Known rows, with every way that one mark hangs from another
[rimop [kefog [kugud mago sukikub] nipiz tegiv]]: [ 1.69  5.10  1.51  1.79 -0.09 -1.93 -1.19 -0.89  0.08 -2.19 -1.82  0.01
 -2.58  0.00  1.86  1.85  1.40  1.95  0.60 -2.33 -1.27 -1.41  1.64 -0.45
  2.58]
[mago bevi gafulun [kugud [nipiz kefog]]]: [ 5.49  1.65 -1.60  0.94  1.74  2.92 -1.35 -0.03 -1.50  0.85 -1.98 -1.49
  2.23 -0.09 -0.30  2.05 -0.65  1.42  0.48 -1.86  0.01 -0.27 -1.28 -1.43
 -0.02]
[kugud [mago bevi gafulun [nipiz kefog]] sukikub]: [ 4.34  4.01  0.23  0.97  0.61  2.08 -1.14 -1.40 -1.51 -0.56 -2.39 -4.21
  0.09 -0.19  0.59  2.04 -1.13  0.62 -0.01 -1.13 -0.39 -0.69 -2.60 -2.43
  0.94]
[kefog [kugud [mago bevi gafulun] sukikub] nipiz]: [ 3.04  6.04  5.10  1.59  0.92  0.73 -1.95 -1.19 -0.61 -0.23 -1.82 -1.65
  0.48 -0.58  3.03  2.19  0.18  1.14 -0.27 -2.14 -0.11 -1.14 -0.11 -1.01
  2.25]
[nipiz [kefog [tegiv zabe]]]: [ 1.14  1.53  0.24  3.32  0.57  0.34 -0.25 -0.26 -0.20 -1.78 -1.33  1.00
 -3.35 -0.76 -0.29  1.01  0.78  2.97  1.14 -1.07 -0.55 -1.15 -0.40  0.40
  1.36]
[zabe [tegiv [kugud [mago bevi]] [nipiz kefog]]]: [ 0.79  1.71 -1.55  1.97  1.39  0.56 -1.10 -0.09 -0.46  0.68 -1.57 -1.07
 -1.39  0.34  3.93  2.16 -1.22  2.59  0.16 -1.69 -0.48 -1.87 -0.63 -0.96
  1.44]
[zabe [tegiv kefog [kugud sukikub] nipiz]]: [-0.66 -0.59 -1.06  3.12  1.35 -1.17 -1.95  1.39 -1.14  0.92 -1.73 -1.21
  0.00 -0.18  2.02  1.47 -0.92  2.09 -0.30 -2.34 -1.02 -1.65 -1.49  0.88
  0.99]
[gafulun mago]: [ 0.23  1.81 -1.05  1.64  1.36  0.32  0.12 -0.94  0.48 -0.69 -0.86 -0.07
  0.20 -0.98 -0.23 -0.14 -0.19  0.74  0.24 -0.85 -0.63 -1.31  1.75 -0.49
  0.74]
[mago kugud]: [ 1.08  0.19 -0.26  1.24  0.86  0.94 -0.65  0.86 -0.43  0.59 -0.46  0.82
  2.00 -0.78  0.08  0.28  0.20  1.45  0.94 -1.63  0.19 -0.98  1.53 -0.02
  0.01]
[gafulun [mago kugud nipiz]]: [ 1.24  0.96 -4.32  0.84  1.66  1.00  0.45 -0.21 -0.54  0.72 -0.66  0.02
  1.21 -0.55  0.48  0.84 -0.09  1.53 -0.12 -1.18 -0.84 -1.59  1.07 -0.94
 -0.47]
[zabe [tegiv kugud]]: [-1.07 -0.29 -0.64  2.59  1.30  0.14 -1.28  1.35  0.74  0.58 -1.00  0.91
  0.87 -0.31  2.22  0.77  0.31  1.95  0.41 -1.76 -0.05 -1.51  0.80  0.66
  0.84]
[rimop [kefog nipiz [tegiv [kugud mago] zabe]]]: [-0.47  3.00  0.12  2.29  1.10  0.20  0.00 -0.93  0.43 -0.99 -0.31  1.93
 -5.01 -0.31  1.52  2.20  1.82  4.81  0.65 -2.13 -0.23 -1.97  0.37  0.54
  1.52]
[rimop [kefog [kugud mago nipiz] tegiv]]: [ 1.33  4.06 -3.40  0.95  0.43 -0.56  0.19 -0.26  0.01 -2.51 -1.11  0.42
 -3.27  0.52  0.59  1.54  1.43  2.96  0.65 -2.24 -1.05 -1.22  1.06 -1.13
  1.87]
[rimop [kefog nipiz [tegiv kugud zabe]]]: [ 0.35  1.48  0.57  2.84  1.32 -0.41 -0.96 -0.37  0.46 -0.69 -0.73  2.32
 -3.79 -0.50  0.66  2.45  1.76  4.40  0.83 -2.16 -0.23 -1.77  0.51  1.18
  1.28]
[tegiv kugud]: [-0.54 -0.20 -0.03  1.55  1.07  0.59 -0.55  0.49  0.25  0.28 -0.72  0.82
  0.52 -0.71  0.53  1.00  0.23  1.93  0.74 -1.90  0.48 -1.54  1.22  0.30
  0.83]
[kugud [mago bevi gafulun] nipiz sukikub]: [ 4.10  4.02  1.92  1.14  1.58  1.30 -1.51 -0.54 -1.19 -1.06 -1.60 -3.02
 -1.37 -0.38  1.19  1.14 -0.33  0.72 -0.91 -1.77 -0.15 -0.66 -1.87 -1.81
  1.36]
[kefog [kugud [mago gafulun]] [tegiv nipiz zabe]]: [-0.60  5.40  2.30  2.03  0.76  0.61  0.20 -0.92 -0.89 -0.75 -0.27  1.02
 -5.47 -0.32  2.60  2.09  0.95  4.60 -0.11 -1.38 -0.30 -1.97 -0.84  0.00
  2.11]
[kugud mago [nipiz kefog]]: [ 1.50  1.91 -3.80  0.87  1.10  1.78  1.19 -0.34 -0.62 -1.66 -2.48 -1.67
 -2.65  0.05 -1.15  0.35  0.22  1.99  0.61 -1.42 -0.77 -0.97 -0.92 -1.21
  0.89]
[nipiz [kefog [kugud mago sukikub] [tegiv zabe]]]: [ 1.13  5.87  1.43  2.76  0.00  0.27 -0.21 -0.74 -0.65 -2.42 -1.48  0.45
 -3.35 -0.50  2.18  1.61  0.78  2.46  0.97 -1.86 -1.14 -1.43 -0.08 -0.20
  3.12]
[rimop [kefog [kugud nipiz]]]: [ 1.86  2.54 -3.60  0.66  1.45  0.01 -0.75  0.14  0.01 -1.72 -1.88  0.02
  0.22  0.31 -1.61  1.37  0.66  1.97  1.09 -2.04 -0.33 -0.80  0.73 -0.62
  1.29]
[gafulun [mago bevi [nipiz [kefog [kugud sukikub]]]]]: [ 4.13  4.70 -2.29  1.51  1.21  0.23 -1.43 -1.46 -0.67 -0.97 -2.68 -1.98
  2.04 -0.29  1.79  2.54 -1.06 -0.06  0.10 -1.42 -1.34 -1.31  0.40 -2.01
  1.86]
[nipiz kefog]: [ 1.33  0.65 -1.29  1.71  0.47  0.74 -0.31 -0.22 -0.13 -0.90 -2.18 -0.53
  0.54 -0.45 -1.60  0.37 -0.30  0.97  1.48 -1.14 -0.14 -0.71  0.39 -0.37
  0.85]
[tegiv kefog kugud nipiz zabe]: [-1.58 -0.26 -1.66  2.52  1.85  0.74 -0.34  0.31 -1.21  0.94 -0.52  0.57
 -2.32 -0.62 -0.19  1.91 -0.26  4.58  0.37 -2.08 -0.01 -2.00 -1.70  1.28
  0.56]
[tegiv nipiz]: [ 0.00 -0.15  0.13  1.51  1.41 -0.96 -0.43  0.26 -0.58 -0.39 -1.47 -0.32
 -2.23 -0.53 -0.35  0.50 -0.36  2.06  0.30 -1.13 -0.21 -1.58  0.35 -0.04
  0.57]
[zabe tegiv]: [-0.21  0.15 -0.32  2.76  1.02 -0.59 -1.35  1.22  0.65 -0.45 -1.27  0.12
  0.21 -0.30  1.02 -0.22  0.36  1.34  0.39 -1.21 -0.36 -0.94  0.44  0.46
  0.71]

Rows
[ 0.03  1.92 -0.87  2.10  1.26  0.25 -0.63  0.09 -0.74  0.06 -2.31 -1.80
 -2.24  0.10  3.21  1.30 -0.96  1.77  0.10 -1.80 -1.07 -1.82 -0.99 -0.42
  1.98] => [zabe [tegiv [kugud mago sukikub] [nipiz kefog]]]
[-0.07  1.75 -3.05  1.74  1.35  1.92 -0.47 -0.07 -1.13  0.69 -0.03 -0.71
 -1.15 -0.33  1.25  2.57 -0.08  4.48 -0.07 -2.18  0.20 -1.93 -2.63 -0.42
  0.41] => [tegiv kefog [kugud [mago bevi nipiz]] zabe]
[ 1.36  3.54 -1.13  1.82  1.93  2.45  0.58 -0.13 -1.16 -1.42 -2.03 -1.11
 -3.70 -0.35  0.66  1.54  0.43  2.77  0.32 -2.32 -0.53 -1.47 -2.14 -0.25
  2.10] => [tegiv [kugud mago [nipiz kefog] sukikub] zabe]
[ 3.99  2.27 -1.12  1.48  1.75  0.17 -1.66 -0.47 -0.99  0.47 -0.93 -1.47
  2.23 -0.78  2.37  1.68 -0.95  0.08 -0.75 -1.69 -0.95 -1.37  0.67 -1.70
  0.29] => [gafulun [mago bevi [kugud sukikub] nipiz]]
[ 1.99  0.59 -1.72  0.65  1.23  2.18 -0.48  0.43 -1.11  1.40 -0.77 -0.79
  1.79 -0.37 -0.13  1.45  0.10  2.01  0.16 -1.24  0.30 -0.86 -0.85 -0.56
 -0.83] => [mago gafulun kugud nipiz]
[ 0.25  2.54 -3.22  1.46  2.11  3.02  1.36 -0.28 -0.80 -0.93 -1.60 -0.05
 -3.98 -0.08  0.22  1.50  0.73  3.96  0.58 -2.05 -0.04 -1.68 -1.75 -0.15
  1.49] => [tegiv [kugud mago [nipiz kefog]] zabe]
[ 0.15  3.30 -2.26  0.70  1.22  0.83  0.79  0.28 -0.26 -1.57 -1.59 -0.36
 -2.07  0.05  0.77  0.70  1.08  2.45  0.29 -2.11 -0.41 -1.44  0.43 -0.80
  1.65] => [kefog [kugud mago nipiz]]
[ 2.14  3.75  1.38  1.57  0.91 -1.29 -1.98 -0.39  0.17 -1.34 -2.49 -0.24
  1.01 -0.35 -0.40  1.61  0.70  0.95  1.07 -2.18 -0.52 -0.93  1.30 -0.02
  2.07] => [rimop [kefog [kugud sukikub] nipiz]]
[ 2.38  1.05 -2.24  1.27  0.86  2.19 -0.08 -0.73 -0.72 -0.11 -2.50 -2.14
  0.28 -0.10 -1.98  1.55 -0.25  1.58  0.74 -0.69 -0.09 -0.66 -2.09 -0.99
 -0.04] => [mago gafulun [nipiz kefog]]
[ 5.50  2.38  1.80  1.46  1.85  1.50 -2.40  0.62 -1.73  0.49 -1.35 -1.82
  2.02 -0.55  1.04  1.72 -0.46  0.60 -0.62 -2.23 -0.04 -0.45 -1.11 -1.19
  0.35] => [mago bevi gafulun [kugud nipiz sukikub]]
[ 2.50  5.28  3.77  1.67  0.86 -0.78 -1.82 -0.58 -0.32 -0.91 -1.88 -0.98
 -0.42 -0.62  3.15  1.83  0.39  1.24 -0.09 -2.46 -0.46 -1.51  1.09 -0.85
  2.35] => [kefog [kugud [mago bevi] sukikub] nipiz]
[ 0.42  1.93 -0.32  2.08  0.66 -1.37 -1.50  0.36 -1.56 -0.31 -1.94 -1.11
  0.33 -0.44  0.02  1.63 -0.79  1.63  0.47 -2.28 -0.92 -1.42 -0.49  0.21
  1.63] => [tegiv [kefog [kugud sukikub]] nipiz]
[ 2.66  5.03  0.00  0.68  1.49  1.80 -0.78 -0.47 -0.64 -0.55 -1.21 -1.41
 -0.36  0.03  1.77  1.79  0.28  2.10 -0.23 -1.98  0.18 -1.04 -0.66 -1.71
  1.58] => [kefog [kugud [mago bevi gafulun] nipiz]]
[ 1.14  4.31 -3.98  0.03  1.07  0.73  0.27 -0.44 -0.03 -1.82 -1.35 -0.59
 -0.86  0.42 -0.77  1.00  0.86  2.31  0.93 -2.05 -0.54 -1.05  0.56 -1.25
  1.66] => [rimop [kefog [kugud mago nipiz]]]
[-0.69  2.64  1.02  2.72  1.37  0.95 -0.42 -0.29 -0.95  0.08 -1.10 -0.41
 -2.38 -0.86  1.01  1.68  0.67  3.78  0.04 -2.67 -0.34 -1.85 -1.70  1.14
  1.53] => [tegiv [kefog nipiz] [kugud mago sukikub] zabe]
[-1.77  3.88 -1.79  1.69  1.01  0.82  0.37 -0.23 -1.25 -0.20 -0.43  0.15
 -2.70 -0.26  0.43  1.46  0.09  4.52  0.45 -1.80 -0.55 -1.92 -1.42  0.38
  1.59] => [tegiv [kefog [kugud mago]] nipiz zabe]
[ 0.16  0.48 -0.88  2.95  1.86  0.07 -0.02  0.97 -0.32 -1.11 -0.75  1.75
 -5.36 -0.49  1.41  1.83  1.77  4.45 -0.14 -2.31 -0.25 -1.99 -0.71  0.92
  1.21] => [kefog [tegiv [kugud nipiz] zabe]]
[ 1.05  0.83 -2.90  2.11  2.34  2.37  0.46  0.23 -0.67 -0.56 -2.09  0.43
 -2.72 -0.35 -0.73  1.76  0.67  3.54  0.84 -2.03 -0.01 -1.40 -1.61  0.45
  1.15] => [tegiv [kugud [nipiz kefog]] zabe]
[ 3.07  5.65  1.69  0.82  0.79  0.89 -1.57 -0.74 -1.08 -0.46 -1.33 -2.66
  0.83 -0.18  2.75  2.44 -0.32  1.01 -0.49 -1.78 -0.05 -1.16 -1.34 -2.04
  1.72] => [kefog [kugud [mago bevi gafulun nipiz] sukikub]]
[ 4.47  1.50 -0.34  1.05  2.04  2.09 -1.69  0.57 -1.20  0.90 -0.90 -0.73
  1.79 -0.37  0.78  1.65 -0.16  1.70 -0.25 -2.02  0.40 -0.60 -0.65 -1.11
 -0.29] => [mago bevi gafulun [kugud nipiz]]
[ 2.55  0.99 -1.34  1.93  1.16 -1.31 -1.34  0.42 -0.39 -1.63 -1.56 -0.37
 -2.40 -0.06  0.36  2.02  0.77  1.80  0.27 -2.65 -0.81 -1.22  0.28 -0.37
  1.48] => [rimop [kefog [tegiv [kugud nipiz sukikub]]]]
[ 2.83  2.55 -4.17  2.67  1.90  1.76  0.90 -0.56 -0.93 -0.91 -1.09  1.29
 -3.38 -0.43  0.69  1.42  0.70  3.12  0.21 -1.57 -1.57 -1.43  0.10 -0.23
  0.78] => [gafulun [mago [kugud [nipiz [kefog [tegiv zabe]]]]]]
[ 0.44 -0.05 -1.06  2.36  0.10 -0.01 -0.36 -0.08  0.00 -0.56 -1.48  0.99
 -1.26 -0.34  1.01  1.90  0.42  2.16  1.27 -1.86 -0.35 -1.49  1.07  0.09
  1.17] => [nipiz [kefog [tegiv kugud]]]
[ 0.85  1.79  0.90  2.38  1.94  0.93 -0.76 -0.15 -1.34 -0.30 -2.06 -0.41
 -2.72 -0.72  0.55  2.14 -0.64  2.75  0.69 -1.75 -0.21 -1.82 -1.41  0.47
  1.88] => [tegiv [kugud sukikub] [nipiz kefog] zabe]
[-1.76 -1.50 -3.05  2.72  1.41 -0.50 -1.23  1.31 -0.69  1.40 -1.17 -0.15
 -0.34  0.05  1.45  1.39 -0.59  3.19  0.10 -2.10 -0.62 -1.77 -1.00  0.98
  0.37] => [zabe [tegiv kefog kugud nipiz]]
[ 2.18  5.15  1.08  1.66  0.53  0.01 -0.34 -0.18 -0.95 -1.76 -1.71 -1.12
 -3.20 -0.03  2.53  1.58  1.12  1.83 -0.45 -2.22 -0.94 -1.20 -0.60 -1.02
  2.40] => [kefog [kugud [mago gafulun] nipiz sukikub] tegiv]
[ 3.79  5.73  1.86  0.96  1.42  1.10 -1.63 -0.45 -1.10 -0.97 -1.64 -2.33
 -0.21 -0.18  2.11  1.87  0.02  1.08 -0.56 -2.32 -0.26 -0.85 -1.09 -1.73
  2.22] => [kefog [kugud [mago bevi gafulun] nipiz sukikub]]
[ 0.67  1.36 -0.50  2.15  1.68  0.87 -0.04 -0.36 -0.92 -0.93 -1.92 -0.17
 -3.61 -0.56 -1.29  1.01 -0.44  3.30  0.94 -0.83 -0.32 -1.47 -1.34  0.30
  1.03] => [tegiv [nipiz kefog] zabe]
[ 5.00  4.45  0.47  1.25  1.31  2.15 -1.11 -1.06 -1.50 -1.21 -2.56 -3.77
 -0.74 -0.25  0.39  1.48 -0.87  0.49 -0.19 -1.66 -0.54 -0.39 -2.35 -2.22
  1.46] => [kugud [mago bevi gafulun] [nipiz kefog] sukikub]
[ 1.10  2.78 -0.36  1.16  0.91 -0.64 -1.19 -0.46  0.62 -0.95 -1.89  0.73
  0.82 -0.03 -0.90  1.66  0.94  2.08  1.43 -1.98 -0.33 -1.11  1.75  0.09
  1.43] => [rimop [kefog kugud nipiz]]
[ 0.57  0.59 -2.69  2.71  1.02  0.88  0.33  0.03 -0.57 -0.66 -1.31  0.91
 -4.19 -0.20  0.94  2.80  0.98  4.22  0.75 -1.52 -0.41 -1.99 -1.24  0.32
  0.96] => [mago [nipiz [kefog [tegiv kugud zabe]]]]
[ 4.77  2.20 -1.03  1.24  1.51  2.67 -0.84  0.21 -1.90  0.07 -2.66 -1.99
  1.59 -0.21 -0.87  1.26 -0.30  0.56  0.48 -1.95 -0.47 -0.19 -1.53 -0.87
  0.54] => [mago gafulun [kugud [nipiz kefog] sukikub]]
[ 0.91  5.69 -0.73 -0.09  0.38  2.08 -0.43 -1.40  0.26 -0.70 -0.65 -0.50
  1.81  0.04 -0.67  1.24  0.16  1.68  1.38 -1.37  0.25 -0.66  0.59 -1.29
  1.66] => [rimop [kefog [kugud [mago gafulun]]]]
[ 2.08  2.73  0.12  1.63  1.55 -0.74 -0.96  0.91 -0.72 -1.74 -2.43 -0.77
 -0.57 -0.32  0.57  1.11  0.72  0.89  0.14 -2.36 -0.65 -1.12  0.24 -0.26
  1.98] => [kefog [kugud nipiz sukikub]]
[ 1.00  1.45 -3.35  1.58 -0.32  0.11  1.03 -0.53 -0.57 -1.65 -1.92 -1.17
 -3.92  0.16  0.49  1.32  0.57  2.57  0.62 -1.07 -1.09 -1.50 -0.81 -1.22
  0.68] => [kugud [mago [nipiz [kefog tegiv]]]]
[ 2.54  3.51 -0.94  0.86  0.48  2.17  0.12 -1.21 -1.24 -0.83 -2.46 -3.75
 -0.63 -0.13 -0.44  1.35 -0.44  0.85  0.22 -0.91 -0.57 -0.70 -2.62 -1.74
  0.94] => [kugud [mago gafulun [nipiz kefog]] sukikub]
[ 4.05  0.91  0.54  1.28  1.22 -0.10 -2.20  0.83 -1.43  0.42 -1.14 -1.50
  1.92 -0.68  1.80  1.88 -0.66  0.75 -0.21 -1.95 -0.25 -1.08 -0.22 -1.21
  0.13] => [mago bevi [kugud sukikub] nipiz]
